Each row comes from the steps of one walk. Every step used is in the known rows, and no mark comes twice. Write the walk behind each row, first mark first.
(in the rows, 128 means zero)
Known rows:
W > B > F: [103 108 143 121 123 143 146 171 120 132 121 160 150 128 137 119 112 127
 115 114 139 161  85  98 136 134  88 146 103 112  88 144 124 140 142 163
 144  92 132 123 134 111 111 190 115]
D > P: [103 155 161 126 122 139 109 130 125 147 136 127 106 123 138 129 146 154
 130 153 155 161 117 108 126 122 125  92 122 152 126 108 148 109 145 123
 129 134 135 123 121 144 109 134 109]
L > Y: [156 127 128 118 124 114 132 113 148 125 124 136 110 103 141 160 134  89
 111 129 131 143 151 130 109 131 129 136 135 155 123 121 142 117 147 147
 133 138 121 120 103 103 120 152 147]
Q > U: [162 123 134 125 137 143 116 135 133 142 127 145 139 154 117 130 134 117
 102 118 126 134 113 125 133 112 119 102  85 100 140 119 128 137 131 117
 105 152 124 141 103 124 126 130 135]
N > F > Z: [135 122 142 100 122 102 126 139 158 138 139 113 137 113 140 125  93 134
  92 108 104 134 122 135 112  92 120 124 140 112  86 135 128  86 135 157
 130 132 124 102 140 106 101 150 106]
X > W: [145 123 137 108 126 117 115 135 125 123 120 103 113 147 157  96 151 122
 137 130 110 120 125 138 120 147 103 120  99 113 111 132 139 119  95 137
 133 130 123 104 139 111 126 134 128]
N > F: [118 121 149  96 134 120 127 130 121 145 141 110 133 133 143 129 115 138
 100 108 112 130 115 129 122 134 127 111 139 128  99 152 120 106 133 129
 117 138 133 116 139 127 121 156 113]
M > S > G: [122 150 153 111 112 129 155 118 102 156 124 108 150 141 137 121 130 172
 139 152 143 100 108 135 143 146  83 120 136 107 120 113 124 102 118 120
 131 138 127 112 128 142 146 128 117]
W > B > Y: [101 138 136 144 134 139 149 132 116 128 118 169 114 117 117 112 131 107
 115 119 163 155 129 122 140 128  99 160 100 111 115 123 135 142 146 127
 112  92 132 114 142 132  96 171 140]
Z > F > B: [129  80 139  89 128  74 115 118 115 150 122 140 128 123 187 147 115 133
 100 139 142 147 115 134 103 112 135 160 147 109 120 126  92 110 137 112
 146  95 146 133 125 122 122 154 100]
D > P > G > Q > U: [163 136 178 150 126 163 126 136  99 198 129 113 138 152 189 145 171 145
 123 138 136 157 100 101 159 135 148  59  58 136 121 113 146 112 122 129
 125 182 143 120  88 153 101 131  91]
P > G > Q > U: [190 113 145 150 131 152 147 134 105 176 119 118 160 159 175 146 158 118
 124 116 107 125 110 121 160 138 146  92  63 111 120 133 132 133 107 135
 125 175 137 126  96 138 119 127 109]
U > Q: [142 126 145 134 115 127 120 123 164 124 145 101 138 127 122 114 150 136
 119 132 152 135 125 108 134 126 122 158 135 128 143 130 133 110 132  98
 127 141 125 147 105 125 139 118 124]
P > G: [130 121 125 127 124 145 137 130 108 167 114 113 145 133 168 140 125 123
 142 133 124 147 145 116 150 143 137 116 125 103 124 129 142 124 131 150
 116 138 135 121 124 141 100 142 123]
K > P: [142 118 170 122 140 151 146 142 139 121 137 139 103 124 123 137 150 121
 136 113 158 145 124 118 129 144 138 108 142 122 125 120 123 124 121 124
 134 141 120 119 139 141 120 159 120]
G > Q > U: [186 118 153 150 138 133 135 132 120 135 133 133 143 151 137 134 159 121
 105 111 108 108  99 132 141 124 141 108  67 135 123 133 119 142 105 115
 135 163 131 136 102 121 147 109 118]
V > P > G > Q > U: [176 110 144 146 135 148 129 142 116 199 108 121 140 158 194 165 179 139
 103 131 120 120 102 122 180 139 122  44  79 114 117 125 158 151 115 130
 144 185 149 125 107 147 112 116 116]
L > W > B > F > G > Q: [121 103 138 154 134 151 175 168  99 151 113 120 159 120 194 155 147 122
  84  99 103 137  74 123 144 176  99 122  84 118  57 168  87 122  86 197
 177 134 179 107 129 141 109 207  89]
K > P > G > S: [118  97 162 149 118 136 151 136 110 161 125 112 101 126 178 144 181 113
 142 111 142 167 147 100 173 178 135  71 123 103 134 116 137 142 134 160
 128 119 103 111 137 171  90 178 131]
K > P > G: [142 110 165 122 136 168 155 145 118 159 123 122 119 133 162 146 147 118
 148 116 154 164 139 108 146 161 149  95 139  97 122 123 133 118 124 145
 123 152 125 108 137 153  92 171 115]
Z > F > G > S > M: [ 99  93 134 145 127  90 119  98 151 160 157  90 130  87 219 151 146 129
  89 134 107 125 127 116 146 180 118 135 114 116 100 141  94 129 141 138
 132 113 173 143  86 205 147 198 110]
B > Y > R: [109 167 121 150 109 113 144 129 132 129 147 140  92 110 139 152 152 126
 108 121 129 145 136 122 108 171 136 148 117 114 119 153 136 152 135 157
 104 105 137 129 124 163 128 147 165]
L > F: [118 143 131  84 123 122 119 116 118 111 139 118 129 137 129 120 146 138
 101 113 106 127 144  97 145 127 136 119 126 138 109 129 164 111 128 144
 123 120 142 137 139 115 128 132 117]
D > P > G > Q: [130 141 168 151 117 148 137 130  97 184 130  98 127 125 197 147 167 154
 149 153 139 151 118 102 150 149 159  84  99 162 113 123 151 106 116 143
 145 160 143 110 115 160 103 131  85]
D > P > G > S: [ 76 133 148 154 100 121 110 122 102 195 118  99 105 122 194 133 171 148
 142 153 146 182 136  88 173 158 123  55 100 129 135  99 158 126 158 155
 121 118 122 115 119 175  77 156 117]
Y > R: [123 148 123 130 116 109 142 143 140 132 141 138 118 127 133 147 125 132
 116 144 121 135 106 125 111 154 133 132 129 127 127 141 122 141 119 164
 124 112 125 139 110 148 154 136 149]
D > P > G: [103 146 153 127 118 156 115 130 107 188 123 108 125 129 182 142 141 153
 144 157 153 180 132  95 145 138 139  81 117 126 124 109 156 104 147 144
 116 149 141 113 118 156  81 146 103]
B > F: [119 118 131 122 109 136 127 152 127 130 131 123 137 120 160 141 132 145
 120 102 119 150 110 103 120 152 121 127 120 118  95 162 131 140 140 159
 135 123 142 126 132 117 122 155 126]
P > G > S > M: [109  95 127 151 129 118 114 109 126 177 134  73 139 125 194 124 142 111
 143 146 106 124 162  98 175 169 134 111  85  96 119 114 139 129 157 146
 120 117 121 131 101 172 119 172 123]
S > G > P: [131 121 160 133 120 132 122 141 102 120 125 124 145 125 134 121 152 152
 136 171 108 107 159 135 135 139 150 112 152  86 135 115 110 131 112 156
 119 164 100 136 124 157 154 146 145]
X > W > L > Y > B: [165 106 118  94 156 115  90 140 120 116 142 141 112 114 169 103 157 102
 166 143 143 145 118 160  96 128 142  89  98 155  69  81 137 128 111 163
 125 124 101 120  90  59 114 164 145]
Z > F: [130 107 139 113 119 106 115 130 139 130 131 138 118 112 163 137 130 149
  95 118 117 141 119 125 115 132 117 141 139 119 124 144 112 122 130 126
 128 110 152 136 112 134 144 138 109]
V > P > G > S: [ 94 107 115 150 108 107 115 126 118 193  99 104 106 127 198 153 179 139
 122 144 132 145 137 108 194 159 102  42 122 113 129 111 166 160 147 156
 146 119 120 118 137 171  90 142 142]
V > P > G > S > M: [ 94  97 127 145 135 114  97 112 139 195 122  76 117 121 213 144 163 131
 125 161 120 127 151 101 191 171 107  62  99 100 112 103 165 145 162 140
 141 128 126 131 113 182 112 160 129]
B > F > L: [122  77 134 138 114 121 105 158 109 129 119 123 150  94 176 143 124 133
 110  97 147 136 104  95 101 132 144 114 140  95  73 145 147 153 133 190
 131 117 136 127 148 116 103 147 126]
V > P: [116 127 128 122 134 125 111 135 140 148 113 134 108 123 145 146 150 144
 112 142 142 129 117 130 147 127 103  81 142 135 123 122 154 147 134 126
 150 138 137 127 139 141 122 121 132]
Y > B > F > Z: [120 101 120 114 126 130 105 177 155 124 144 151 146  84 169 124  91 137
 134 124 124 153 105 128 115  90 111 126 108 124  64 137 126 125 141 171
 156 113 132 123 121  77 118 150 125]
F > N: [160 108 131 126 130 127 129 131 131 134 138 124 161 144 155 163 127 130
 121 131 114 141  83 137  98 126 126 137 126 127 119 143 110 111 133 124
 162 122 145 142 133 127 128 127 137]
P > G > Q: [155 117 139 152 119 136 157 128  98 163 121  99 146 134 187 144 152 127
 151 124 109 117 125 121 153 153 157 118 105 135 110 142 131 125 103 147
 145 148 140 114 119 144 122 128 101]
M > S > G > Q: [148 145 170 138 107 118 174 117  92 152 128 100 151 137 154 124 157 174
 145 144 127  73  91 144 148 156 101 125 118 143 106 126 111 109  92 116
 158 149 129 108 121 142 169 114  94]
Y > B: [115 104 118 111 154 141 110 144 119 128 140 150 134 114 139 113 114 119
 150 149 147 129 117 150 133 107 129 115 113 151 106 124 112 134 123 107
 136 129 125 137 118 103 140 132 130]
H > F: [144 123 160 105 142 151 134 138 136 129 108 119 148 129 116 121 157 137
 141 124 136 131 109 129 115 107 121 116 135 132  94 145 124 130 128 131
 129 121 136 139 142 117 133 119 134]
M > S: [113 154 146 126 120 113 136 129 115 158 112 122 120 132 119 133 133 144
 130 127 156 124  98 137 141 139  86 118 121 133 108 120 142 107 106 107
 138 118 137 114 135 130 119 131 105]

Write each row's walk:
[132 106 112 105 139 134 100 157 124 122 157 161 134  85 176 143 138 121
 145 116 152 174 104 127  95 132 157  97 117 158  53 113 129 153 158 185
 129 114 121 142  83  71 108 184 139] | W > L > Y > B > F
[118 123 122  74 133  93 109 103  85 130 139 130 143 154 141 119 146 148
 129 127 143 142 122 108 124 105 190 117 138 122  84  76 147 118 136 153
 119  93 125 150 147 104  86 153  97] | W > L > F > B
[120 130 147 124 132 129 138 143 115 125 112 145 101 139 139  83 156 104
 122 122 142 142 124 130 133 149  77 150  77  95  95 127 146 129 113 136
 117  98 130  90 151 112  94 176 141] | X > W > B > Y
[107 120 128 124 126 101 129 103 101 147 120 132 111 119 161 145 137 110
 127 133 167 141 156 135 112 125 145 165 125 105 115 125 120 121 143 109
 123 105 137 116 155 130  80 152 137] | F > B > Y
[139  54 144  88 165 100  98 135 118 141 137 136 139  68 182 149 101  75
 101 124 168 136 124 151  92  98 155  93 151 157  51 119 137 113 145 161
 123 144 119 120 119  70 114 170 128] | N > F > L > Y > B
[113  61 153 111 168 121 114 158  91 146 103 129 152 130 146 114 102 110
  63 101 137 128 101 130 116 107 110  95 128  71  67 112 119 101 118 184
 123 111 130 107 167  95  88 183  89] | N > F > L > W > B
[135  88 143 120 128 144 148 178 123 137 127 157 181 141 163 150 108 129
 108 120 124 172  39 107 110 131  87 151 102 109  80 159 105 124 149 163
 174  90 150 130 138 109 113 191 124] | W > B > F > N
[121 106 127 125 129 136 128 184 147 126 106 147 145 119 147 117  99 132
  74 102  94 159 107 113 120  99  70 135  99  66  77 124 117 104 132 214
 158  91 130 101 143  76  78 184 106] | L > W > B > F > Z
[157  58 152 107 123 103 117 165 120 124  98 145 132  94 191 122 133  72
 100 119 152 154 100 106  93 137  87 131 104 102  41 121 169 133 122 227
 146 100 117  91 130  65  86 209 131] | X > W > B > F > L > Y
[118 150 173 128 112 115 129 140  92 153 106 117 139 129 125 127 160 166
 138 171 138 103 128 144 148 150 109 100 147  90 120 106 124 112  87 132
 132 152 106 119 131 162 151 149 125] | M > S > G > P
[140  67 141 131 123  92  94 130 118 128 119 135 133  87 179 138 127 136
  88 114 144 132 113 118  98 113 145 129 155  95 101 125 130 139 123 157
 120 102 146 135 130 128 130 125 106] | Z > F > L
[165  89 138 110 124 104 115 132 140 133 140 136 152 127 188 171 130 151
  87 123 101 157  77 136  86 130 115 151 135 117 114 157  90 108 136 124
 162 103 166 142 119 134 144 130 116] | Z > F > N
[130  95 123  97 133 133 113 155 139 130 141 152 125  78 186 158 118  96
 124 125 140 161 125 126 102 134 119 123 113 168  72 148 133 131 155 159
 148 130 128 126  93  70 125 179 146] | L > Y > B > F
[ 99 129 127 140 150 149 134 141 108 130 105 145 107 132 125 113 143 113
  88 106 133 145 147 131 135 136  92 136  91  80 113 119 118 121 131 145
 116 100 140 106 152 116  84 171 127] | L > W > B > Y
[116  91 153  72 144  89 128 119 102 169 132 111 142 146 167 142 101 122
 105 128 140 129 113 141 113 114 140 132 146 119  94 137 102  86 137 116
 136 128 134 120 153 113 100 175 100] | N > F > B
[147  77 134 128 112 108 108 138 126 126 115 129 136  69 190 173 129  91
  95 102 153 151 128  98  86 135 147 121 145 122  69 137 165 142 151 214
 135 122 129 121 120  94  97 168 139] | B > F > L > Y
[113  99 139 106 120  82 116 105 114 147 122 142  99 105 197 153 141 132
  93 123 156 153 143 132  97 130 135 175 135  96 111 140 104 119 145 108
 122  85 163 122 138 136  95 158 115] | Z > F > B > Y
[107 130 142 106 134 129 155 119 119 169 147  99 149 116 170 158 116 129
  97 108 124 138 102 136 131 161 132 106 149 132  82 167 107 102 120 147
 117 166 170 114 136 168 106 186 111] | N > F > G
[103 144 118  91 129  97 108  93  79 128 144 132 120 138 153 123 173 147
 123 106 154 152 153 105 119 122 193 130 132 105  75  90 158 129 149 150
 101  82 139 142 159 117  62 161 116] | W > L > F > B > Y
[108  56 128 121 142 133  90 176 100 132 132 146 161  81 185 132 112 125
 139 119 164 139  97 115 106 113 145 101 124 118  55 137 135 160 131 171
 140 116 134 137 138  91 119 146 129] | Y > B > F > L
[ 97 106 121 148  99  81 130 105 128 159 138 115 115  89 205 162 165 139
  86 117 118 148 112 125 149 172 108 113 133 129 117 150  97 142 128 150
 137 102 166 135 110 194 126 175 124] | Z > F > G > S
[103 133 130  77 125  97 122  89  95 133 129 121 110 130 160 141 152 118
 101 120 143 140 170 106 129 128 155 157 125 114  95 125 157 107 142 125
 117 100 151 125 170 116  77 156 124] | L > F > B > Y
[151  95 123  89 138 125  84 167 120 122 150 138 120 106 201 114 161 115
 155 120 131 164 102 134  86 154 132  86  90 144  38 114 140 142 124 192
 138 119 114 117  88  51 108 193 138] | X > W > L > Y > B > F
[118 112 134  63 130  92 122 106  99 133 126 122 139 149 148 133 127 122
 109 136 133 129 142 108 135 106 155 139 137 129 101 113 146  95 133 129
 136 105 136 139 158 102 102 152 104] | L > F > B
[134  77 119 141 147 117  93 140 104 128 100 106 132 114 152 137 132 118
  92 113 130 112 138 134 107 118 144  93 132  72 104 104 129 120 105 175
 126 126 129 125 154 107 101 119 120] | F > L > W
[111  70 138 144 143 112 103 144 100 129  98 156 110  92 177 127 142 119
  47  93 151 149 131 126 103 120 107 137 118  47  87 116 119 133 125 175
 110  72 158 116 154 119  84 168 108] | Z > F > L > W > B > Y
[161  83 115 106 144 134 101 161 129 129 163 156 167 100 201 179 135 121
 139 118 139 188  61 137  66 130 157 105 109 158  44 128 107 137 162 183
 161 108 136 155  86  71 105 182 144] | W > L > Y > B > F > N
[ 97 165 114  95 115  80 124 106  91 132 158 140 106 133 156 142 171 147
 108 121 142 160 127 103 106 148 201 135 127 107  72 101 154 140 141 183
  96  67 139 152 140 139  88 173 135] | W > L > F > B > Y > R
[135 131 148 113 140 158 157 122 133 156 114 109 167 112 141 151 158 127
 136 127 147 135  99 137 122 133 124 111 144 136  77 164 112 128 110 147
 128 144 172 135 140 164 116 154 135] | H > F > G
[134  78 127 105 141 146 111 177 123 135 154 139 177 119 194 163 114 135
 134 127 121 160  55 133  92 128 117 120  98 138  66 173  94 124 141 137
 179 119 155 147 125  94 134 152 136] | Y > B > F > N
[110 107 153 137 148 132 137 103 150 163 133  71 157 104 170 137 172 114
 133 139 128 115 118 121 151 159 119 110 110 127  69 146 111 137 137 142
 132 126 157 153 115 193 131 179 135] | H > F > G > S > M
[150 125 132  84 127 123 123 118 123 119 146 114 160 153 152 158 145 138
  99 120  90 142 101 108 118 126 131 127 123 139  98 141 141  95 133 143
 156 118 159 151 147 113 125 131 123] | L > F > N
[124  64 131 143 157 128 115 156  93 130  89 144 147 123 132 111 114 103
  87 125 150 125 113 130 123  98 113 113 118  67  97  88 126 127 112 182
 133 104 121 120 157  98  92 152 109] | F > L > W > B
[164 121 157 142 115 133 168 118 105 125 146 106 158 132 163 118 150 153
 144 145  97  78 124 134 136 146 144 133 123 135 125 136  99 126 115 138
 148 155 121 124 117 138 177 110 117] | S > G > Q
[139 153 115 104 117 108 106 121 142 105 150 136 139 124 118 105 140 165
 116 109 107 147 133 103 128  82 169 107 133 114  78  74 172 115 132 198
 114  98 122 137 136 100  90 129 103] | W > L > F > Z
[121  73 127 136 126 130  91 162 101 128 105 101 142 108 188 143 140 133
  85  86 116 130 121 105  97 140 134  91 124  62  72 140 132 132 117 207
 133 121 142 121 158  99  91 144 115] | B > F > L > W
[151 106 159 151 129 157 181 164 109 162 129 153 179 133 171 154 145 114
  87 102 129 147  43 110 158 156 103 123  57 126  69 163 105 152 106 167
 154 151 172 125  98 151 116 206 108] | W > B > F > G > Q > U
[110  49 118 123 153 138  70 178  92 128 120 122 152  92 197 131 122 124
 104 106 136 135 111 128 100 120 136  77 108  83  50 132 120 140 111 185
 140 121 141 134 145  77 104 148 117] | Y > B > F > L > W
[147 103 118 104 123 114 110 159 174 121 140 159 133  58 184 156  94  96
 113 129 129 167 130 131  96  90 114 133 114 150  59 132 139 116 157 188
 160 123 120 114  95  51 107 176 141] | L > Y > B > F > Z
[107 129 123 133 109 145 151 142 125 154 138 112 152 102 189 173 130 136
 114 108 124 153 101 106 128 176 124 125 130 122  78 177 116 137 124 176
 142 145 177 125 126 163 103 186 128] | B > F > G
[ 96 157 126  87 111  79 138 105 102 136 146 131 101 128 163 158 153 125
  87 131 133 147 146 105 115 150 157 160 124 116  89 135 156 119 134 159
 114  83 146 139 152 136 107 168 145] | L > F > B > Y > R
[152 133 120  93 132 125 113 122 109 115 160 121 170 156 146 141 163 163
 120 109 100 155  83 109 109 122 173 102 128 129  80 107 144 116 135 164
 137 102 149 163 137 114 107 136 116] | W > L > F > N
[149  63 122 116 152 108  93 135 123 125 122 155 136  62 164 149 111  65
 126 147 184 134 137 148  97  93 157 112 137 157  77  97 146 137 138 160
 132 132 114 134 108  75 117 143 144] | F > L > Y > B
[134  87 139 133 109  97 142 173 134 128 120 178 134  77 168 171 112  79
  77 129 161 170  80  91  88 142 121 145 134 115  57 131 157 158 149 252
 134  80 120 126 104 106 116 215 152] | W > B > F > L > Y > R
